Each row was made from one path, in order. Every step used is in the known rows, and no mark comes twice. Write each row's path.
(in the rows, 128 means zero)
Known rows
K M F Q: [114 128 149 188 124  86 141 127 134 118 176 165 121 101 157 173 106 136
 139  75 118 181 135  95 139 121 131 114 200 197 146 131  79 122 122  83
 142 173 196 153 130 109 120 108 144 168 101 141 115  95 194 141  88 127
 127 136 175 141 155 159]
L F Q M A: [ 78 115 161 171 107  32  68  69 132  85 107 116 101 146 134 138  92 123
  96  62 128 170 142 101 160 168 132  95 185 144  85 115  98 138 157  73
 136  71 152 166 181 101 123  88 131 167  84 170 169 105 174 133 161 114
 117 138 169 117  71 149]
Q M A: [ 72 142 135 165 119 109  76  94 121  81 138 116 111 157 131 132 105 135
 106 118 126 136 138 133 134 156 130  92 155 138 103 105  96 137 164  84
 130  63 101 168 148  95 131 117 125 154 115 178 129 142 162 117 126 115
 117 138 140 115  91 140]
K M L F D: [ 76 104 161 159 130 113  89  58 139 110 121 140 107 105 167 143  88 123
  89  73 185 205 120 168 129  95 134 107 159 179 100 147  95 113 134 110
 131 164 109 145 164 140 125  53 144 166 103 190 108  74 171 179 116  91
 120 144 150 150 123 101]
L F: [121 114 152 167 101 109 125  91 131 101 118 123 112 136 150 147 101 126
 122  76 124 159 146 135 145 152 118 131 113 126 100 128 107 124 127 105
 158 138 126 142 169 113 139  80 123 152 111 144 135 110 136 165 141 104
 119 129 134 137 149 128]
B M: [146 132 133 176 104 141 109 107 127  95 146 131  99 137 158 161 116 102
 128 101 106 133 162 147 134 131 109 121 129 122 127  89 167 146 147 106
 160 141 163 120 130 112 145 102 134  85 143 154 104 121 139 151 102 121
 116 121 122 139 144 137]
L F D M: [110 150 152 165 106 130  94  73 157  97 122 136  99 116 164 120 109 135
 107  75 162 170 144 122 140 153 122 108 165  62 105 127 107 111 178 115
 127 157 123 108 161 117 138  54 127 166 114 136  92 121 135 176 146 109
 120 144 147 139 125 130]
A M Q: [105 157 134 171 121  50 135 106 135 111 141 113 102 107 146 172 141 149
 154  96 127  85 162  76 135 137 127 144  99 179  99 146  93 148 140  81
 131 138 114 119 140 120 121 116 127 146 113 176 124 126 145 125  87 106
 129 118 137 128 154 142]
B F M D: [ 59 155 151 172  94 154  85 109  89  86 165 164  99 165 163 171 136  99
 165 133 116 120 142 183 116 112 100 149 110  98 140 118  59 133 180 142
 156 101 183 152  98 103 127  90 137 145 118 176 105 107 127 155 114 111
 113 116 140 119  91 143]
M A: [101 136 143 170 122 125  92 105 117  84 136 136 137 148 130 147  93 124
 121 108 123 140 159 123 137 142 130 112 170 137 105 122 117 136 149  74
 151 154 132 176 148  87 135 108 126 146 116 160 120 152 142 155 111  95
 116 128 141 125 109 137]
L M F: [147 175 149 174  81 111 168 111 135 105 161 124 115 127 151 172  99 113
 185 102 106 190 149 103 134 166 117 141 167 173 106 146 107 125 131  70
 154  91 147 163 122 137 150 100 127 191  92 126 101  95 130 123  60 115
 115 123 132 129 155 165]
Q M D F B: [ 39 107 168 144 119 115  67 120 103  85 175 113  78 148 162  77 136 192
 148 134 102 122 137 149 129 119 102 118  60 129 132 117  97 133 143 185
 167  43 116 168 122 121 115 117 139 179 127 167  81 133 139 111  87 178
 116 131 131 116 139 143]
A M Q F D: [ 96 137 150 173 122  56 100  81  93  97 130 125 108  90 133 132 160 152
 170 113 131  64 160 115 163 144 118 139 190 162 102 154 106 148 158 103
  90 148  72 114 137 146 116  71 147 154 115 221 112 116 127 139  82 119
 126 104 155 127 139 158]
L M D F Q: [ 85 132 148 153 113  62  81  93 112 102 169 142 108 137 168  94 129 143
 174  69 107 162 155 102 136 156 126 127 153 183 115 136 118 136 137 164
 155  76 199 165 129 107 146 132 142 215  81 132  99 124 134  83  88 132
 128 112 163 112 120 126]
L F B M K: [113 100 169 170  99 158 131  99 124 101 130 110  92 129 173 142 107 121
  92 103  90  99 160 121 134 116  97 122  81 137 121  98 160 140 130  74
 187 156 136 131 178 130 119  72 134 106 127 152 125  84 108 205 102 154
 109 132 118 115 131 108]
F D: [108 155 157 178 108 126 122 115 133  93 155 147 128 119 152 120 108 116
 142  97 161 150 150 161 131 143 109 121 180 111 124 117 115 121 154 117
 109 156 128 138 143 160 137  79 130 156 134 156  76 122 111 140 106 123
 116 120 141 141 120 130]
S K M D: [ 38 132 117 148 175 149 111 109 104 115 173 146 106 135 160 150 114 142
 121 105 143  83 167 154 125 114 130  93  82 203 146 146  80 110 117 175
 144 139 129 157 125  65 122  95 122 185  81 159  84 135 211 122  84 135
 111 124 144  86 172 113]
D M: [132 173 125 163 124 118 108 104 132 106 155 134 115 140 160 151 128 141
 130 106 108 138 160 109 133 149 125 114 127  77 124 126 115 132 164 114
 139 140 141 108 134  98 148 105 125 148 118 143 104 142 153 158 118 120
 115 130 131 135 148 123]
S K M L F: [ 77  96 132 148 162  86 104  79 126 140 120 134  92 129 164 177  61 121
  95  74 152 156 145 138 131 104 134 105 110 202 103 154  77 126 113 101
 159 150 111 147 180 104 124  83 123 167  63 176 140  86 218 151  97 101
 118 126 147 109 182 105]
B F L M A: [114 212 103 186  90  61  44  81  95  81 153 154 125 123 136 197  94  94
 173 144 104 138 164 125 108 154 139 124 181 164  76 128  90 153 110  49
 121  92 181 189 133 113 134  85 126 192 105 165 161  83 159 135 117  88
  78 113 140 108  77 162]
M D F: [ 62  97 137 153 128 142  78 104 113  97 172 120 103 148 151  89 136 149
 149  95  99 133 157 151 134 138 125 123  96 131 132 126 111 125 139 168
 164 126 161 167 123  82 134 119 126 157 118 143  76 146 135 115  92 124
 121 113 142 131 136 113]
M K: [102 132 131 174 118 136 164 101 125 118 152 120 133 136 158 160 114 108
 131 100 124  75 167 115 134 135 122 132 122 121 133 130  91 132 132  97
 143 128 148 150 155 129 130 113 113 152 116 158 101 123 139 149  93 115
 119 112 135 108 115  78]
S K M: [ 83 143 120 161 176 136 113 116 123 127 160 147 110 125 164 163  97 130
 126 105 132  90 170 141 137 114 126 103 127 194 140 139  77 116 111 115
 140 159 129 150 141 107 134 110 116 158  78 150  96 140 207 120  90 130
 110 123 133  92 196 119]
Q M B F D: [ 55 177 140 187  98 106 101 112 121  75 147 121  93 101 154 157 125 125
 153 147 179 142 143 142 110 166 102 104 181 122 133 106  62 151 172  72
 125  53 173 158  94 144 123  82 118 158 145 201  93  94 147 105 150 157
 117 135 135 152 121 203]
B F D M: [102 199 143 180 101 127  54 101 121  92 167 148 118 109 162 166 124 132
 162 135 173 141 156 121 112 132 117 110 182  54 133 114  77 141 185 103
 136 150 174 103 107 134 139  84 129 143 130 165  75 125 140 166 111 126
 107 129 132 134 119 140]
K M F: [105 133 133 180 127 143 159 126 138 108 179 145 110 109 152 169 109 148
 129 114 118 162 138 129 128 112 125 118 155 190 146 139  66 121 116  77
 151 164 152 155 111  95 125  96 130 159 105 138  92 104 180 151  61 112
 124 138 146 138 171 157]
D F Q: [110 101 153 174 123  54  77 114 127 110 178 145 115 122 146 108 125 157
 172  76 109 153 150 102 150 139 121 126 180 127 128 120 115 140 141  99
 148 138 205 153 144 137 138 147 146 145 107 138 101 135 153 107  99 129
 135 109 161 135 133 137]
Q M: [106 153 141 168 115  92 129  94 132 102 145 114 114 149 154 147 110 121
 139 113 116 128 149 147 132 160 118 106 113 116 122 114 100 135 152 137
 127  43 108 138 135 125 129 105 122 155 117 172 111 132 150 114 111 126
 121 130 137 139 129 134]
A M F: [116 156 136 180 123 109 183 116 147 112 173 118  96  85 141 188 111 161
 155 101 108 155 148 112 141 136 121 149 184 183  91 146  91 138 139  28
 147 147 149 124 119 107 119 108 137 139 120 143 105 119 145 121  78 109
 117 124 135 125 183 168]
B F Q M A: [ 70 168 141 188  98  28  49  96 104  80 149 131 100 143 142 177 115 119
 147 119 142 139 149  94 128 148 116 104 202 140 110 100  72 158 165  65
 151  65 196 173 132 102 121 123 143 155 112 194 147 105 183 118 141 134
 104 133 154 118  64 164]
F B M D: [ 89 132 176 150  94 153  88 137 106  71 161 137  96 141 170 130 130 139
 117 124  99 124 159 145 124 103  83 126  61 144 133  90 175 130 143 176
 184 156 133 124 111  77 125  84 140 117 155 167  90 119 114 182  92 168
 112 133 122 129 146 143]
K M: [ 96 139 140 172 150 148 109 102 131  97 155 144 122 127 165 152 120 131
 120 108 125 125 151 146 128 115 126 105 120 184 135 128  94 126 100 128
 143 146 133 145 134  99 135 111 127 155 118 156  97 129 169 148 107 115
 120 132 143 138 163 121]
F Q M A: [ 84 151 151 176 118  38  70  97 113  90 145 130 115 145 133 145 103 116
 117  88 133 142 144  96 141 156 131  97 200 151 107 109 108 144 171  88
 125  71 150 163 159 105 129 121 144 164 100 184 145 128 174 108 139 127
 121 135 171 115  66 151]
A M: [112 161 133 173 142 108 149 100 136 103 146 121 101 109 154 158 119 144
 149  99 117 122 165 129 136 137 118 135 146 176  91 151 115 143 132  84
 137 137 138 114 135 109 125 113 140 129 118 151 122 134 142 119 114 109
 130 122 122 133 163 125]

Write each row's path
[143 171  99 182 104  61 134  78  77  92 115 152 131 124 147 141 111 129
 188 128  55 121 169 120 138 186 125 140 181 156 103 141 135 137 106  73
  83  65 137 161 138 100 122  54 136 197  95 187 158  79 131 121 137 104
 106 104 156 140 144 194]
Q F L M B
[ 77 133 134 168 157 153  80  95 111  85 152 136 123 128 140 145 104 139
  92 107 126 130 146 130 129 115 132  97 160 202 116 130  89 139 125  81
 140 170 121 182 139  68 127  91 134 152 107 168 109 138 180 160 116  96
 107 144 148 123 119 134]
K M A
[ 93  99 159 170 116 143  64 118 122 123 177 150  99 141 151 108 118 132
 164  92  83 132 136 175 139 133 110 129 162  94 126 121  82 134 172  91
 132 106 153 166 134 159 133 117 138 125 107 145  94 133 122 116  82 107
 129 116 153 121 119 127]
D F M
[118 124 159 177 105 115 105  79  80  93 143 148 131 121 130 123 108 128
 158 116 130 124 155 174 158 147 118 129 218 101 122 130 131 115 156 141
  98 144 100 138 128 146 133  55 140 154 127 193  87 112 121 159 113 114
 119 106 148 136 133 138]
Q F D
[ 75 142 148 163 147 141 156 168 129 123 200 146 103 104 162 165  83 176
 140 128 118 129 155 104 129  91 103 111 138 207 133 137  46 104 112  74
 174 173 126 161 112 135 107  90 137 159  84 134  79 104 200 154  49 169
 104 134 139  94 226 168]
S K M F B
[ 83 145 139 178 122  53 146  92 124 114 156 126 110 138 168 155 122 115
 139  88 127  93 159  82 143 152 131 107 150 130 138 118  89 147 154 112
 121  38 171 129 155 141 127 112 126 176  99 175 123 123 171 100  93 140
 129 127 162  98  74  83]
F Q M K
[133 121 168 164  92  69  75 127  70  97 134 131 118 154 143 136 148 167
 171 152  87  73 162  85 155 119 102 154  97 124 129 130 111 136 134 141
 152 149  75 147 137 128 120  88 144 158 106 214 142 108 114 189  88 159
 111 111 144 127 162 161]
M Q F B
[129 103 149 152  96  68 115  77 134 126  98 114 112 143 157 179  90 112
 105  76 129 187 126 135 137 126 124 130 120 127  90 140 107 130 136  99
 167 145 128 140 169 128 129  79 132 151 112 177 151  88 145 171 116  91
 122 129 131 158 136 111]
M L F
[ 92 172 165 193  95 126  85 100 113  87 164 149 117 106 158 168 117 104
 165 134 176 143 147 161 121 129 101 125 181 108 129 125  74 139 150 106
 140 146 171 145 106 168 138  92 132 148 138 172  71  98 127 153 107 127
 109 118 138 134 113 141]
B F D
[ 99 172  94 203  97  68 105 128 112  94 145 151 121 106 153 187 126 128
 169 143  95 122 169 126 111 144 113 143 128 125 126 112  77 148 112  47
 121 131 225 161 116 102 124  95 123 137 137 171 136  84 160 147 148 115
  92 121 148 154 145 205]
M B F L
[106 182 142 182 114 129  93  98 147 101 163 145 110 112 163 128 117 136
 136 100 149 152 158 121 126 150 119  97 184  64 126 125 107 120 174 123
 111 154 131 102 141 127 146  83 128 154 125 152  77 139 139 157 111 121
 121 130 145 138 130 133]
F D M
[107 139 139 176  85  90 157 118 141 112 165 114 100 127 142 171 110 125
 148 113 110 163 137 125 135 157 113 119 148 128 136 113  80 126 156  78
 142  45 128 149 121 135 129 106 121 155 116 159 108 109 163 116  79 117
 117 137 139 138 140 165]
Q M F
[ 60 133 107 170 182 148 138 135 132 114 152 140  96 113 164 173  97 158
 119 106 132  99 179 119 124 136 121 102 130 208 145 136  68 121 125  59
 138 146 138 172 134  85 119 101 111 175  80 162  96 121 199 114 121 139
 111 128 148 114 206 172]
S K M B
[117 177 147 159 108 116  96  82 116  82 133 122 131 149 138 147  89 113
 154 105 123 155 155 113 121 164 133 111 180 178  87 133 119 138 142  66
 145  96 131 188 145 101 149 103 130 188  97 153 119 132 126 121 106 102
 104 128 131 111 103 141]
L M A
[103 155 152 181  75  88  72 127  98 105 163 154 107 144 158 206 164  97
 181 131 127  91 142 123 121 109 105 152 106  99 130 122  47 150 187 103
 145 108 163 161 119 146 126 109 123 137 111 194 131  86 136 159  93 117
 123 117 137 128 107 160]
B F M Q
[ 82 131 114 176 154 141 161 139 138 132 194 142  98 100 149 182  87 134
 133 107 124 127 155 114 140 115 120 125 156 198 135 142  58 106 122  74
 157 153 149 166 124 108 121 110 121 166  75 133  85 111 222 120  50 123
 108 130 153  93 205 146]
S K M F
[135 170 159 170  89 121 135 153 138 100 188 135 101 120 157 157 112 181
 140 134  82 171 144  69 127 122 100 120 147  93 133 124  92 119 162  69
 177 164 149 118 121 119 125  89 136 158 121 127  94 120 138 195  78 150
 116 135 137 132 177 179]
D M F B
[117 121 129 176 111 162 140  99 128 108 157 121 110 136 170 167 123  86
 115  97 109  78 173 122 131 131 120 115 117 135 138  97 160 144 149  87
 154 143 158 132 149 115 133 103 123 107 131 161 105 122 144 156  66 128
 114 125 126 117 111  99]
B M K
[ 69  93 147 158 117  78  66 105 116 104 165 145 114 134 156  94 143 163
 156  71 104 156 147 120 144 133 125 131 141 142 118 122 120 124 149 165
 159 128 202 163 126  92 131 136 144 160 106 145  90 144 145 108 104 132
 129 115 165 126 117 125]
M D F Q
[117 140 152 164 110 104 105 121 113 123 149 157 111 168 164 163  84 100
 144  95 102 171 122 174 129 102 121 133 147 101 117 130  98 136 183 109
 130 131 125 140 145 133 120  92 140 136 115 190 135 101 137 150  89  92
 141 118 145 142  85 118]
F M L
[ 34 164 130 178 161 154  97 126 115  95 166 162  97  80 168 168 102 136
 153 139 192 108 163 139 105 111 106 106 195 193 149 127  36 122 136  55
 126 151 172 169  99 118 120  87 126 166 100 179  64  98 202 122 119 147
 100 125 149 113 181 182]
S K M B F D
[ 93  84 151 164 116 164  87 124 123 111 189 122  87 115 174 115 126 152
 140 116  92  83 156 119 128 108 102 131 111 134 144  96 154 154 139  75
 187 147 164 155 147 154 118 118 158  99 139 148  66 119 120 162  47 158
 105 116 125 104 125  92]
D F B M K
[143 129  98 188  90  12  82  88  74 117 135 162 136 132 125 169 145 118
 182 128  79  72 170 111 156 140 133 143 113 108 121 134 119 145 118 123
  82 131 124 146 153 122 120  79 129 157 103 210 170 104 167 166  96  94
 105 101 162 136 116 165]
M Q F L
[110 168 116 166 123 136 141 101 136 126 158 126 124 132 174 154 124 128
 119 106 105  74 176  79 123 144 133 116 128  81 137 129  94 129 163 100
 144 140 148 114 159 112 135 102 113 156 110 142  95 141 155 172  81 106
 117 128 138 118 105  77]
D M K
[ 17 105  69 156 176 108  60 107 110 135 201 168  97 119 157 111 119 150
 132 104  90  76 174 161 123 104 149 102  90 192 138 140  77 120  95 168
 112 127 173 177 127  79 122 118 122 175  72 143  89 132 234 102  75 111
  99 110 174  79 161 113]
S K M D F L
[ 80 169 128 185 129 111 135 122 120  84 134 119  87  88 157 188 128 156
 159 142 123 113 163 111 113 140 113 151 162 193 100 137  76 166 131   4
 162 136 195 130  96  85 114 121 139 141 140 173 115  91 141 121 144 132
 116 122 117 149 187 197]
A M B F
[ 82 105 168 166 103 153  84  84 111  81 128 136 103 157 128 146  86  99
 103  71 102 164 134 175 151 140 118 112 174 113  90 123  82 127 179  47
 142 138 109 185 172 105 124  63 138 144  89 161 143 113 123 167 139  87
 118 136 145 106  78 156]
L F M A
[ 98 163 152 180  98 145  81 126 100 107 161 156 113 148 161 192 119 100
 174 131 109 121 139 171 115 109 104 127 151  96 135 113  59 143 171 100
 148 110 168 149 115 142 124  93 138 129 119 169 111 102 141 163 106 114
 116 125 130 127 113 148]
B F M
[101 186 115 177 108 120  91 120 119  95 137 133 102 114 166 191 125 155
 146 144 117 133 164  86 109 146 110 134 143  87 134 111  70 152 165  42
 173 135 197 123 101  74 134 104 123 151 124 165 111 109 153 171 140 136
 115 129 116 149 163 197]
D M B F
[100 124 126 159 142 102 102 100 123 121 145 146 128 133 166 168  98 131
 112 108 128 161 136 139 118  94 135 118 128 187 120 132 101 137 121 117
 151 176 129 143 136 111 125  99 138 154 113 192 131 106 186 151  86  99
 133 129 136 150 144  95]
K M L
[157 175 153 174  78  49 163 116 138 112 170 148 123 115 159 172  97 109
 184  78 115 203 147  64 137 152 126 134 213 170 113 140 116 118 146  64
 144  99 189 156 124 138 140 113 147 194  83 125 123 105 138 120  79 120
 132 123 168 132 129 170]
L M F Q
[ 76 134 115 159 155  81 100 125 131 129 154 145 107 128 160 175 126 140
 127  98 150  62 170  88 137 107 131 113  78 195 139 144  57 119 120 124
 139 142 114 158 137 113 120 113 105 176  65 171 115 115 221 129  63 124
 111 125 155  97 178 133]
S K M Q
[109 132 161 176  92  94 100 133 124 103 148 152 112 160 154 159 144 114
 160  89 109 106 137 118 138 131 110 134 101  94 135 125  75 133 188 100
 120 122 113 152 140 139 124 102 126 147  95 185 135 127 129 153  84 107
 127 124 154 124 105 149]
F M Q
[ 88 139 147 172 114 162 152 108 116 118 162 147 119 151 169 156 124  97
 144  94  95  75 153 147 134 130 116 122 143  98 133 132  74 131 178  92
 122 114 144 145 156 146 129  92 123 151 103 165 107 123 115 144  83 109
 128 119 144 102  81  86]
F M K
[ 71 166 133 179 105 100 115 116 116  83 133 112 100 131 161 179 127 140
 159 148 125 120 149 132 112 165 108 124 123 128 133 104  60 156 155  66
 158  28 173 157  99  99 120 101 120 157 135 188 121  94 155 113 149 147
 107 128 124 155 142 194]
Q M B F
[ 56 138 117 166 181 145  79 112 110 110 167 147 112 135 142 160  90 134
 101 106 141  93 172 128 133 108 133  84 166 215 112 132  75 126 120  72
 136 180 117 184 149  77 131 108 117 156  77 157 108 143 216 133  93 114
 105 128 162  77 153 129]
S K M A
